What can hang from each mark
J_794: J_169
J_704: J_674
J_394: J_471 J_674 J_704
J_169: J_394 J_704
J_384: J_394 J_794
J_674: J_394 J_471 J_704
J_471: J_384 J_674

Known rows, with every way that one mark hangs from another
(J_674 J_394 (J_471 J_384) J_704): [-238, 122, 126, 183, 307, 69, 94, 140, 137, 151, 20, -466, -160, 256, 130, -227, -5, -343, -4, -31, -290, -14, 16, 25, -273, 69, -250, -75, 328, -74, 103, 74, -35, 195, -1]
(J_394 J_471 J_674): [110, 63, 3, 72, -98, -218, -91, 98, 246, 5, -10, 324, 146, -155, 284, 2, -99, 216, 272, 36, -117, -75, -102, 207, 466, 167, -138, 2, 64, -140, 203, -224, -113, 244, 86]
(J_794 J_169): [158, -136, 313, 123, -206, 152, 116, 280, -43, 32, -242, 85, 196, 117, 316, -246, 35, 170, 166, 126, -55, -152, -95, -21, 218, 104, -445, -38, 57, -22, 199, -22, 54, 247, 108]
(J_394 (J_674 (J_471 J_384)) J_704): [93, 13, -33, 214, -73, -346, 149, 129, 146, -76, 338, -169, -76, 137, 7, 19, -63, 114, 199, 85, -277, -65, -466, 68, 466, 159, -443, 47, 130, -136, 118, -220, -270, 150, 305]
(J_169 (J_704 (J_674 J_394 (J_471 J_384)))): [-208, -56, 177, 67, 209, -71, 160, 186, -72, 266, 41, -18, 132, 149, 7, 12, -200, 18, 141, -185, -100, -14, -89, 155, -64, 296, -351, -35, 334, 27, 264, -89, -113, 181, -236]
(J_674 (J_394 (J_471 (J_384 J_794))) J_704): [-187, 72, 8, 122, 239, 1, -86, 111, 205, 196, -189, -155, -121, 124, 255, -172, 13, -1, 188, -165, -219, -19, 170, 132, -255, 93, 83, -85, 286, -145, 20, -35, 87, 103, -68]
(J_674 J_704): [-208, -24, 331, 138, 103, 46, -1, 115, 111, 361, -61, -100, 42, 264, 281, -104, 21, -41, -39, 23, -168, -79, -113, 5, 55, 174, -323, -82, 303, 53, 101, 1, 78, 12, -372]
(J_384 J_394 J_794): [33, -17, 161, 73, -246, 21, -271, 7, 183, 207, -258, 3, 147, -38, 388, -317, 183, -148, 144, 99, -199, -3, 14, 32, -501, 166, 786, -77, 224, 29, 179, 389, -73, 58, 232]
(J_169 J_394): [113, -120, 183, 52, -40, 104, -171, 205, 118, 161, -4, -289, 232, 21, 306, -310, -41, 63, -51, 229, -64, -83, -182, -58, -276, 203, -85, -135, 189, 167, 125, 348, -201, 255, -157]
(J_704 (J_674 J_394 J_471)): [-181, -69, 227, 62, 144, -27, 83, 184, 50, 281, -87, -37, 327, 43, 82, -115, -68, -5, 90, -104, -168, -40, -140, 86, -250, 231, 23, -70, 287, -89, 459, 70, -53, 122, 176]
(J_169 (J_394 J_471 J_674) J_704): [121, 23, -58, -25, 191, -57, -91, 154, 125, 2, 85, 0, 128, -22, 209, -61, -205, 327, 192, 39, 39, -11, -172, 241, 44, 325, -554, -41, 90, 97, 62, 38, -293, 384, -433]
(J_794 (J_169 (J_394 J_471 J_674) J_704)): [283, -54, 47, 37, 26, 84, 96, 265, -35, -154, -153, 97, 151, 62, 266, -199, -87, 422, 302, 67, 64, -75, -115, 156, 186, 226, -800, -7, -84, -1, 97, -41, -110, 407, -155]
(J_394 (J_704 (J_674 J_471))): [-63, -135, 276, 65, 11, -273, 86, 172, 104, 168, 284, 34, 213, 138, 16, -72, -88, 193, 128, -82, -198, -116, -423, 70, 234, 265, -136, -63, 292, -118, 305, -47, -79, 18, 171]
(J_471 (J_674 (J_394 J_704))): [-291, -201, -94, 135, -141, 74, 86, 148, -16, 503, -186, -369, 54, 84, 126, -244, 110, 146, 106, 53, -35, -90, -306, -135, -37, 157, 16, 24, 318, 12, 244, 61, 114, 10, 373]
(J_674 (J_471 J_384)): [21, 26, 340, 148, -137, -60, 4, 168, 115, 36, 245, -79, 67, 35, 188, -197, -153, -416, 14, 169, -220, -88, -37, -99, 161, 87, -61, -81, 300, 39, 176, 125, -166, 293, 96]
(J_384 (J_394 J_471 J_674) J_794): [150, 92, -59, 62, -218, -153, -297, -43, 274, 20, -240, 234, 114, -180, 393, -215, 131, 23, 340, 37, -184, 32, 41, 187, -239, 173, 722, -16, 86, -107, 175, 191, -111, 124, 317]
(J_394 (J_674 (J_471 (J_384 (J_794 J_169))) J_704)): [49, 132, 86, 252, 6, -41, 144, 93, 83, -19, -67, -83, -59, 198, 212, 40, 0, -82, 226, 110, -220, 21, -113, 13, 189, 125, -575, 62, 66, -34, 95, -93, -142, 197, -29]
(J_704 J_674): [-110, -186, 295, 108, -90, -136, 33, 171, -55, 364, -87, 153, 355, 50, 160, -56, -105, 113, 111, -103, -122, -71, -123, 4, 9, 263, 44, -68, 285, -2, 374, -36, 27, -29, -33]
(J_794 (J_169 J_704)): [90, -110, 295, 74, -60, 161, 191, 278, -95, 55, -197, 120, 145, 185, 243, -136, -43, 236, 199, 31, 4, -126, -100, 79, 254, 187, -727, -13, 79, 22, 154, -104, 25, 291, -152]
(J_384 (J_394 J_471)): [44, -65, 95, 36, -208, -182, -242, 44, 129, 119, -16, 157, 119, -161, 340, -511, 47, -63, 83, -8, -150, -98, 0, 143, -54, 155, 609, -134, 205, -104, 226, 133, 43, 89, 252]
(J_169 (J_394 (J_674 J_471)) J_704): [58, 42, 31, 24, 239, 67, 29, 164, 94, 53, 107, -259, 130, 111, 144, -45, -159, 143, 61, 156, -10, 12, -304, 136, -104, 329, -762, -23, 122, 191, 112, 162, -392, 399, -427]
(J_384 (J_394 (J_471 J_674) J_704) (J_794 J_169)): [186, -78, -33, 35, -334, -107, -158, 48, 105, -26, -203, 217, 63, -88, 337, -443, 186, 223, 467, -29, -82, -52, -53, 52, -101, 161, 611, -6, 72, -179, 146, 226, 124, 74, 594]

Rows
[-179, -124, -162, 326, -229, 126, 136, 128, -198, 338, -424, -391, -198, 195, 226, -229, 99, -82, 347, -22, -76, 36, 167, -307, -256, 62, 37, 79, 247, 43, -15, 53, 221, -7, 263]
(J_471 (J_384 (J_794 J_169)) (J_674 J_394 J_704))
[207, -96, 85, -36, 7, -136, -219, 197, 251, -37, 261, -88, 163, -58, 244, -330, -111, 288, 114, 96, -71, -126, -260, 76, 22, 222, -7, -149, 167, -23, 74, 218, -171, 257, -10]
(J_169 (J_394 J_471 J_704))
[-136, 48, 143, 18, 237, 44, 55, 202, 304, 90, 140, -339, 68, 120, 60, -210, 38, -26, 19, 62, -250, -108, -346, 137, -137, 128, -140, -79, 281, -145, 285, 138, -189, 293, 353]
(J_674 (J_394 J_704) J_471)
[84, 39, 60, 103, 147, 72, -49, 138, 159, 73, 24, -359, 126, 113, 253, -187, -19, 53, 1, 232, -114, -7, -275, 17, -187, 222, -498, -59, 94, 115, 124, 254, -270, 265, -210]
(J_169 (J_394 (J_674 J_471 J_704)))
[235, -94, 69, 90, 9, 163, 164, 276, -109, -67, -216, -90, 138, 165, 233, -174, -33, 380, 229, 115, 41, -64, -194, 89, 65, 231, -905, 10, -57, 70, 103, -9, -138, 363, -184]
(J_794 (J_169 (J_394 J_674) J_704))
[168, 60, -126, 55, -186, -298, -247, -36, 301, -41, -57, 179, 29, -115, 284, -212, 139, 197, 393, -32, -227, 4, -155, 224, -121, 200, 659, -9, 84, -198, 130, 113, -129, 62, 444]
(J_384 (J_394 J_471 J_674 J_704) J_794)
[-45, 110, 76, 257, 37, -124, 126, 77, 95, 75, 66, -169, -68, 189, 166, 17, -45, -138, 116, 98, -243, 4, -174, 22, 249, 142, -543, 34, 139, -20, 108, -144, -160, 149, -86]
(J_394 (J_674 (J_471 J_384) J_704))
[307, -180, 160, 132, -115, -6, 130, 303, -106, -159, 2, -132, 154, 131, 186, -361, -47, 255, 220, 84, -67, -111, -189, -57, 47, 163, -475, -61, 11, -45, 139, 98, -64, 247, 196]
(J_794 (J_169 (J_394 (J_704 (J_674 (J_471 J_384))))))
[-28, -203, 53, 113, -161, -310, -58, 70, -29, 231, 59, -89, 103, 51, 127, -426, 97, 120, 80, -113, -216, -79, -300, 89, -128, 238, 448, -97, 249, -127, 266, 52, 33, -136, 353]
(J_384 (J_394 (J_704 J_674)))
[53, -32, -65, 140, -122, -270, -15, 30, 106, 40, 117, -171, -5, 42, 128, -347, 136, 45, 92, 56, -254, -54, -410, 152, 22, 193, 141, -26, 128, -141, 231, 31, -141, 40, 451]
(J_384 (J_394 (J_674 J_471) J_704))
[-146, -46, 141, 38, -128, -58, -106, 86, 141, 315, -12, 231, 121, -71, 328, -214, -73, 49, 191, -9, -4, -104, 3, -12, 339, 170, 56, -46, 276, -24, 182, -2, 189, 105, -20]
(J_394 (J_471 (J_674 J_704)))
[-186, -140, -134, 333, -406, -100, -37, -24, -204, 416, -225, -299, -208, 105, 262, -374, 104, -305, 242, 3, -122, 59, 150, -326, -253, 116, 520, 33, 331, 114, -13, 178, 204, -165, 237]
(J_471 (J_384 J_394 J_794) (J_674 J_704))
[-41, 62, 56, 116, 107, -34, 19, 184, 251, -5, 145, -380, -77, 107, 56, -165, -7, -174, 156, 32, -305, -43, -143, 37, -247, 80, 126, -54, 301, -136, 137, 156, -222, 276, 434]
(J_674 (J_394 J_704) (J_471 (J_384 J_794)))
[-247, -194, -22, 344, -336, -91, 112, 87, -246, 466, -73, -320, -170, 169, 186, -247, -45, -220, 137, 26, -77, -25, 40, -350, 160, 102, -62, 30, 365, 136, 3, -50, 220, -105, 38]
(J_471 J_384 (J_674 J_704))
[-168, -67, 106, 48, 153, -110, 55, 167, -24, 263, -82, 125, 143, 76, 82, 64, -195, 159, 268, -252, -69, 1, 32, 188, -106, 299, -117, -30, 320, -3, 195, -117, -64, 145, -253]
(J_169 (J_704 (J_674 (J_394 (J_471 (J_384 J_794))))))
[63, 43, 233, 134, -172, -134, -77, 90, 157, -32, 231, -107, -2, 22, 191, -279, -47, -387, 111, 124, -272, -41, -58, -53, -67, 103, 314, -74, 278, -17, 139, 252, -184, 216, 300]
(J_674 (J_471 (J_384 (J_394 J_704) J_794)))
[-165, -176, -217, 275, -333, -56, 44, 120, -88, 356, -188, -424, -154, 67, 122, -192, 45, -54, 313, 13, -118, 2, -8, -286, -194, 84, 392, 61, 337, 31, 33, 81, 62, -4, 483]
(J_471 (J_384 J_794) (J_674 (J_394 J_704)))
[212, -46, -59, 136, 8, -154, -21, 171, 133, -78, 261, -413, 40, 77, 120, -206, -65, 161, 93, 211, -157, -41, -410, -6, -27, 205, -377, -44, 87, 26, 66, 151, -354, 246, 97]
(J_169 (J_394 (J_674 (J_471 J_384)) J_704))
[162, -14, 198, 48, -134, 244, -111, 163, 147, 68, -335, 74, 197, 47, 429, -172, 64, 154, 330, 150, -8, -28, 51, -72, -209, 157, -42, -15, 79, 64, 88, 328, 3, 252, -2]
(J_384 (J_794 (J_169 (J_394 (J_471 (J_674 J_704))))))
[86, -11, -87, 97, -203, -258, -171, 12, 115, 52, -77, 113, 74, -155, 299, -382, 74, 47, 172, -2, -163, -49, -86, 201, 44, 168, 411, -53, 96, -142, 225, -15, -35, 87, 324]
(J_384 (J_394 J_471 J_674))
[-292, -104, -162, 311, -198, 63, 49, 74, -125, 458, -332, -438, -203, 164, 203, -182, 67, -186, 262, -15, -118, 52, 147, -305, -318, 80, 237, 57, 355, 86, -7, 97, 154, -56, 189]
(J_471 (J_384 J_794) (J_674 J_394 J_704))
[354, -106, 37, 170, -121, 6, 148, 283, -53, -233, -29, -210, 68, 134, 200, -296, 1, 289, 242, 173, -79, -92, -254, -27, 143, 134, -658, -7, -69, -52, 86, 28, -147, 305, 224]
(J_794 (J_169 (J_394 (J_674 (J_471 J_384)) J_704)))
[-11, -120, 233, 114, -58, -307, 56, 156, 98, 115, 273, 27, 139, 125, 24, -39, -105, 118, 210, -84, -236, -78, -314, 6, 149, 236, 21, -45, 297, -106, 224, -22, -111, 17, 210]
(J_394 (J_704 (J_674 (J_471 (J_384 J_794)))))
[190, -5, 112, -9, -164, -46, -161, 68, 63, -49, -294, 411, 183, -93, 366, -325, 66, 142, 443, -126, -67, -3, 154, 195, -256, 221, 476, -42, 73, -119, 200, 193, 50, 171, 200]
(J_384 (J_394 J_471) (J_794 (J_169 (J_704 J_674))))
[137, -165, 99, 86, -6, -168, -52, 208, 43, 37, 264, -303, 166, 78, 103, -294, -125, 151, 76, 63, -135, -66, -309, -46, -162, 245, -90, -120, 209, 39, 131, 229, -213, 136, 30]
(J_169 (J_394 (J_704 (J_674 (J_471 J_384)))))
[-45, 41, 3, 170, -34, -127, -28, -5, 68, 151, -73, -173, 5, 79, 240, -349, 145, -130, 26, 69, -234, -5, -211, 117, -122, 176, 51, -35, 145, -58, 226, 85, -59, 36, 182]
(J_384 (J_394 (J_674 J_471 J_704)))
[-225, -214, -149, 357, -394, -168, 47, 15, -316, 441, -105, -380, -226, 119, 198, -486, 59, -283, 126, -27, -110, 6, 60, -315, -59, 108, 294, 11, 344, 87, 20, 30, 264, -194, 238]
(J_471 (J_384 J_394) (J_674 J_704))
[-250, -115, 161, 40, 217, -31, 128, 193, -57, 382, -108, 12, 195, 161, 51, 34, -141, 198, 124, -202, -51, -29, -138, 185, -99, 331, -338, -33, 318, 35, 277, -119, -59, 105, -306]
(J_169 (J_704 (J_674 J_394)))
[-19, -148, -64, 51, -256, -300, -153, 24, 58, 170, 107, 43, 33, -109, 220, -537, 83, 107, 176, -61, -117, -108, -214, 82, 100, 190, 572, -77, 242, -153, 202, 76, 114, -24, 487]
(J_384 (J_394 (J_471 J_674) J_704))
[244, -42, -105, 31, 16, -203, -147, 159, 244, -92, 200, -124, 117, -57, 203, -207, -84, 403, 189, 109, -92, -77, -346, 137, 117, 236, -221, -70, 47, -60, 74, 66, -251, 247, 43]
(J_169 (J_394 J_471 J_674 J_704))
[35, -124, 172, -14, -22, -442, -67, 154, 188, 61, 311, 396, 217, -61, 103, -104, -176, 396, 311, -232, -137, -145, -241, 206, 441, 261, 139, -92, 248, -255, 251, -198, 35, 36, 182]
(J_394 J_471 (J_704 J_674))
[238, 36, 156, 18, -46, 178, -78, 182, 172, -56, -282, 156, 196, 38, 363, -18, -17, 252, 379, 110, -16, -13, 1, 86, -128, 208, -261, 6, 20, 51, 82, 199, -164, 372, -118]
(J_384 (J_794 (J_169 (J_394 J_471 J_674) J_704)))
[-33, -152, 142, 1, 194, -8, 2, 203, -79, 256, 33, -118, 265, 119, 114, -107, -209, 254, 75, -59, 32, -5, -193, 94, -282, 399, -426, -88, 247, 196, 184, 169, -197, 188, -520]
(J_169 J_394 (J_704 J_674))
[95, -147, -140, 317, -340, -399, 2, 85, -109, 42, 114, -250, -192, 55, 115, -340, -4, -77, 159, -16, -275, -41, -105, -47, 83, 102, 269, -29, 191, -78, 14, -138, -85, -34, 374]
(J_471 (J_384 (J_394 J_674 J_704)))
